Each row comes from the steps of one walk. Every step used is in the known rows, and no mark comes twice. Write the walk behind each row, first mark first.
In the rows, zero is written as 128.
Known rows:
gubi -> lefi: [117 144 129  95 131 131 141 155 123 129 132 110 123 153 165 109 118 159
 108  61 117 133 129 143 165 146 112 141 111 140 109 128 107 130]
vamo -> zabun -> lako -> ritosi: [178 154 106  93 133  95 102 114 158 176  83 130 112 138  62 131 130  98
 168 108 138 179 148 106 137 131 109 125 145 109 173 147 189  91]
lako -> gubi -> zedema: [114 120 121  95 148 169 106 107 137 154 152 110  98 120 148 114 135 150
 111 117 130 148 145 142  93 107 153 156 100 135 116 131 162 153]
pefa -> fomir: [137 123 142  74 138 102  88 100 135 121 112 142 118  97 135 136 147 114
  99 122 109  98 145  90 118 117 137 119 138 129 159 114 105 132]
lefi -> nuse -> vamo -> zabun -> lako -> gubi: [136  89  99  75 160 160  61 139 114 245 144 116 123 135 103 149  94 119
 149 114 119 135 145 110 139 146 142 133  62 155 182 115 176 132]
zimu -> nuse: [125 125 138 123 131 138 124 117  99 148 132 150 154 111 135 127 128 116
 113  97 111 141 106 134 151 131 157 143 127 164 142 125 109 101]
zuso -> pefa: [128 135 142 168 110 111 143 143 135 135 132 125 141 136 113 143 157 125
 130 139 140 108 134 119 116 128 113 154 144 140 135 100  89 117]
vamo -> zabun: [132 119 124 117 112 130  94 151 133 156 105 115 108 126  67 119  95 140
 163 116 125 128 129 119 150 150 111 140 143 124 137 135 150 139]
vamo -> zabun -> lako -> gubi: [142 123  90  91 142 124  85 126 140 197 154 107 148 157  72 146  95 113
 166 122 133 164 160 109 135 141 120 131 115 126 167 109 199 147]
vamo -> nuse: [122 134 145 107 134 128 106 106  88 137 130 128 152 113 162 124 122 139
 146  77 122 152 147 144 130 142 140 139 119 154 120 113 109 111]
vamo -> zabun -> lako: [154 116 106 103 122 104  87 129 133 161 124 110 129 151  73 129 118  89
 174 119 127 133 127  96 157 130 116 122 111 112 163 123 180 129]
lefi -> nuse -> zimu: [127  96 169 135 124 161  98 126  93 174 127 146 133 127 160 156 145 142
  94  60  89  94 143 121 133 102 181 122 101 196 123 151  98 115]
lefi -> nuse: [137  85 151 114 124 132 106 134  84 174 130 156 137 128 151 130 118 126
 131 102 107 129 123 135 134 122 142 140 106 163 120 119 107 110]
zokit -> zedema -> gubi: [105 139 117 119 150 138 118 120 142 146 153 137  81 150 112 136  97 122
 119 141 148 168 153 143 137 106 143 152 117 127 119 152 152 102]
gubi -> zedema -> zokit -> vame: [139 127 154 147 111 113 144 141 137  98 121 152  54 123 132  84 126 126
 150 118 149 178 117 149 118 101 167 145 114 109 173 154 131 116]
lefi -> nuse -> zimu -> ritosi: [192 106 150 142 118 134 102 101 119 193 125 152 120  85 144 161 155 140
  85  64  90 142 135 135 132  93 182 118  97 158 123 157  96  87]
vorof -> pefa: [ 91 130 144 122 119 139 161 149 142 131 139  99 135 122 110 131 150 106
 148 120 133 116 127 127 126 147 123 167 109 107 127 132  96 111]
lako -> zabun -> vamo: [113 133  77  92 157 111 109 115 142 176 124 131 105 132  78 103 114 156
 132 138 137 111 107 134 147 144 111 113 106 138 137 123 139 137]
nuse -> lefi -> gubi -> zedema: [107 100 106 114 148 153  88 115 106 166 146  89  56 102 175 125 134 172
  75  96 115 150 121 146 146 125 171 163  87 146 110 134 169 181]
zedema -> gubi: [122 133 123 103 138 130 121 146 136 158 156 134  82 110 133 162  94 135
 124 133 150 170 141 123 151 127 135 121 159 122 150 139 136 102]
gubi -> lefi -> nuse -> vamo -> zabun -> lako -> pefa: [113  94 125  76 136 177  84 165 111 230 145 114  72 162 109 133 117 128
 141  45 125  92 155 128 220 172 111 157  28 152 154 115 127 114]
lako -> gubi: [117 132 110 111 148 145 121 125 136 167 156 121 146 135 119 150 101 150
 121 127 130 157 160 134 108 138 134 134 130 138 135 115 154 144]
zabun -> vamo -> nuse -> lefi -> gubi -> zedema -> zokit: [126 130  80  86 154 110  92 100  82 191 152  91  27  84 182 134 137 167
 107  69 151 194  95 134 156 118 183 151  70 150 133 125 152 146]
vorof -> pefa -> zuso: [ 82 114 126 118 128 173 160 122 135 106 149 116 138 137 109 138 162 134
 129 112 164 124 154 107 114 144 117 139 145 116 114 107  84 142]
nuse -> zimu -> ritosi: [188 143 130 155 119 135 121  97 156 154 121 128 113  85 124 158 163 140
  84  87 103 140 138 134 130  99 173 110 115 131 128 166 116 102]
vamo -> nuse -> lefi -> gubi -> zedema: [103 102 119  98 153 157  69 101  81 170 144  87  72  92 202 122 128 180
  90  58 107 166 136 157 149 139 181 170  82 163 103 121 161 171]
fomir -> pefa: [108 145 146 151 121 140 136 123 122 131 138  94 131 133 136 169 143  97
 117 121 127  98 129 162 162 145 107 163 120 119 147 122 124 134]
zedema -> gubi -> lefi -> nuse: [122 104 145  66 136 137 112 171  90 200 157 143  92 136 190 142  81 162
 114  45 116 169 137 143 185 134 132 149 114 170 119 122  96  91]
lako -> zabun: [116 131 102 126 144 145 115 131 147 158 134 130 123 146  94 112  95 153
 147 124 136 137 134 129 147 144 114 137 161 134 132 123 132 130]
zedema -> gubi -> lefi: [115 148 125  74 139 135 137 172 133 155 157 116  80 136 171 142  89 166
 105  65 136 171 143 137 188 144 121 135 135 135 129 135 116 105]
gubi -> lefi -> nuse: [128  98 151  85 128 135 120 156  82 174 136 134 132 152 184 114 111 155
 115  41  99 135 124 148 165 133 126 152  92 174 102 114  89 114]
lako -> zabun -> vamo -> nuse -> lefi: [ 88 144 107  83 172 116  93 101  99 191 129  98 107  99 130 118 100 189
 111  35 115 147 124 165 169 164 126 137  97 181 134 101 134 139]
zabun -> vamo: [123 128 101  93 143  97 120 110 123 152 120 126 107 115 109 116 142 134
 120 142 130 105 101 132 132 129 123 105  74 134 136 128 135 138]

Which walk is each row?
[ 93 119  69  91 175 122  70 107  84 221 147 100  96 105 142 139  83 205
 107  71 115 165 135 160 187 182 149 137  93 177 132  96 158 171]
lako -> zabun -> vamo -> nuse -> lefi -> gubi
[122 111 168 106 121 162 104 148  89 177 131 130 128 149 192 143 131 168
  78   4  80  94 142 136 165 114 168 130  87 206 105 149  83 115]
gubi -> lefi -> nuse -> zimu
[111 108 102 106 130 176 103 108 133 151 163 135 110 170  54 153 141 125
 151  93 176 128 191  93 173 144 102 123 129 125 135  85 149 153]
vamo -> zabun -> lako -> pefa -> zuso
[138 114 103  91 143 147  73 132 114 188 118 113 112 121  95 128 127  86
 143 111 120 112  99 103 174 144 149 122  73 141 200 133 156 113]
zimu -> nuse -> vamo -> zabun -> lako
[107 122 123 117 157 181 110 134 107 165 120 133 102  88 159 127 140 125
  91 113 117 100  96 132 151 150 168 127  81 162 169 142  99 108]
zimu -> nuse -> vamo
[ 97 140 126  85 159 107 103 100  80 168 127  98 111  89 152 125 119 174
  97  34 109 144 121 162 161 152 134 133  76 175 129 105 130 140]
zabun -> vamo -> nuse -> lefi
[117 132  59  87 165 124  83 105  98 214 154  94  27  96 156 122 112 187
 117  69 157 198 105 136 170 133 178 157  93 153 140 124 157 148]
lako -> zabun -> vamo -> nuse -> lefi -> gubi -> zedema -> zokit
[101 102  93 102 146 209  93 117 136 169 153 124  77 152  68 151 150 132
 133 106 177  97 180  94 172 159 116 115  96 126 160  97 138 153]
nuse -> vamo -> zabun -> lako -> pefa -> zuso
[138 128 150 106 120  89 102 115 139 130 115 140 133 104 120 151 177 108
  98 133 118  82 149  82 108 119 123 143 152 140 166  90  70 124]
zuso -> pefa -> fomir
[141  94 122  52 138 132  81 157  91 231 153 117 149 173 135 129  77 143
 146  34 101 161 147 130 171 144 118 155  80 171 135 101 150 128]
vamo -> zabun -> lako -> gubi -> lefi -> nuse
[112 140 162 125 132 156  94 102  94 143 126 127 148 113 170 152 146 153
 108  37  98 115 161 134 129 122 182 119 110 187 122 147 102 118]
vamo -> nuse -> zimu
[100 141 150 114 148 132 110 113  85 152 132  97 128  99 171 138 110 170
 107  23 107 163 142 158 154 152 142 150 117 174 125 106 125 131]
vamo -> nuse -> lefi
[102 116 107 118 156 132  84 116  75 184 147  97 115 101 178 159  94 181
 100  62 108 178 149 153 168 171 160 147 107 172 122 101 152 162]
vamo -> nuse -> lefi -> gubi
[142 115  95  98 140 137  76 143 136 176 114 100  92 130  92 127 126  95
 154 132 132 104 115  94 153 143 128 111  74 117 190 137 170 131]
nuse -> vamo -> zabun -> lako
[168 154  98  87 153 127  92 127 163 187  76 120  79 121  78 128 136 108
 150 119 139 148 138 104 134 139 120 117 109 110 193 161 183  92]
nuse -> vamo -> zabun -> lako -> ritosi
[ 95 109 131  78 166 186  98 162 103 199 141 132  49 138 187 118 100 159
  81  75 117 124 129 156 169 134 153 156  36 175 124 156 102  97]
zokit -> zedema -> gubi -> lefi -> nuse -> vamo
[129 120  92 123 137 139 110 124  92 182 159 102  45  95 174 143 133 145
  91  73 142 205  89 123 171 113 200 170 117 151 149 136 145 132]
zimu -> nuse -> lefi -> gubi -> zedema -> zokit
[120  91 135  78 134 171  75 187 104 214  98 111  67 123 133 104  88 172
 127  59 104  99 113 133 178 170 124 149  71 168 143 141 110 127]
gubi -> lefi -> nuse -> vamo -> zabun
[129 128  96 114 145 133  98 113  87 174 157  89  44  93 196 143 126 164
 112  61 151 209 118 133 154 120 189 166 112 146 131 123 151 136]
vamo -> nuse -> lefi -> gubi -> zedema -> zokit
[134 126  83 126 137 132 114 129 116 170 159  89  27 104 172 144 132 151
  99  98 154 192 104 118 151 107 180 162 118 125 138 136 160 150]
nuse -> lefi -> gubi -> zedema -> zokit
[105  99 113 108 150 164  83 108  86 177 149 102  69  90 184 128 134 160
  65  74 101 161 106 152 163 130 193 175  87 170 120 130 156 164]
zimu -> nuse -> lefi -> gubi -> zedema
[151 121  81 125 130 130 117 128 123 158 157 114  42 114 163 136 142 135
 129 138 166 184 109 107 133 101 181 152 118 112 134 143 152 138]
lefi -> gubi -> zedema -> zokit
[106 107 102 128 150 141  93 127  78 191 154 113 113  99 158 163 102 163
  75  80  97 170 117 146 185 161 174 153 110 174 141 112 147 154]
zimu -> nuse -> lefi -> gubi
[117 113 115 117 137 167  85 161 140 172  91 104  64 105  87 117 103 150
 140 130 128  96 118 118 149 165 127 129 102 129 165 152 142 143]
nuse -> vamo -> zabun
[153 101  92  78 150 159  72 139 120 236 149 104  42 120 135 133 124 112
 152 104 157 169 108  93 130 100 176 153  69 139 184 139 167 114]
lefi -> nuse -> vamo -> zabun -> lako -> gubi -> zedema -> zokit
[120 138  87  59 160 160  96 164 140 202 145  80 106 159 131 129  92 154
 123  66 123 134 143 123 169 168 118 130  62 141 167 125 166 148]
nuse -> vamo -> zabun -> lako -> gubi -> lefi
[108 138 100  75 162 113  86  93 100 180 123 135 128 115 114 101 108 165
 149  89 130 137 131 152 148 159 124 125  98 163 131 108 121 122]
lako -> zabun -> vamo -> nuse
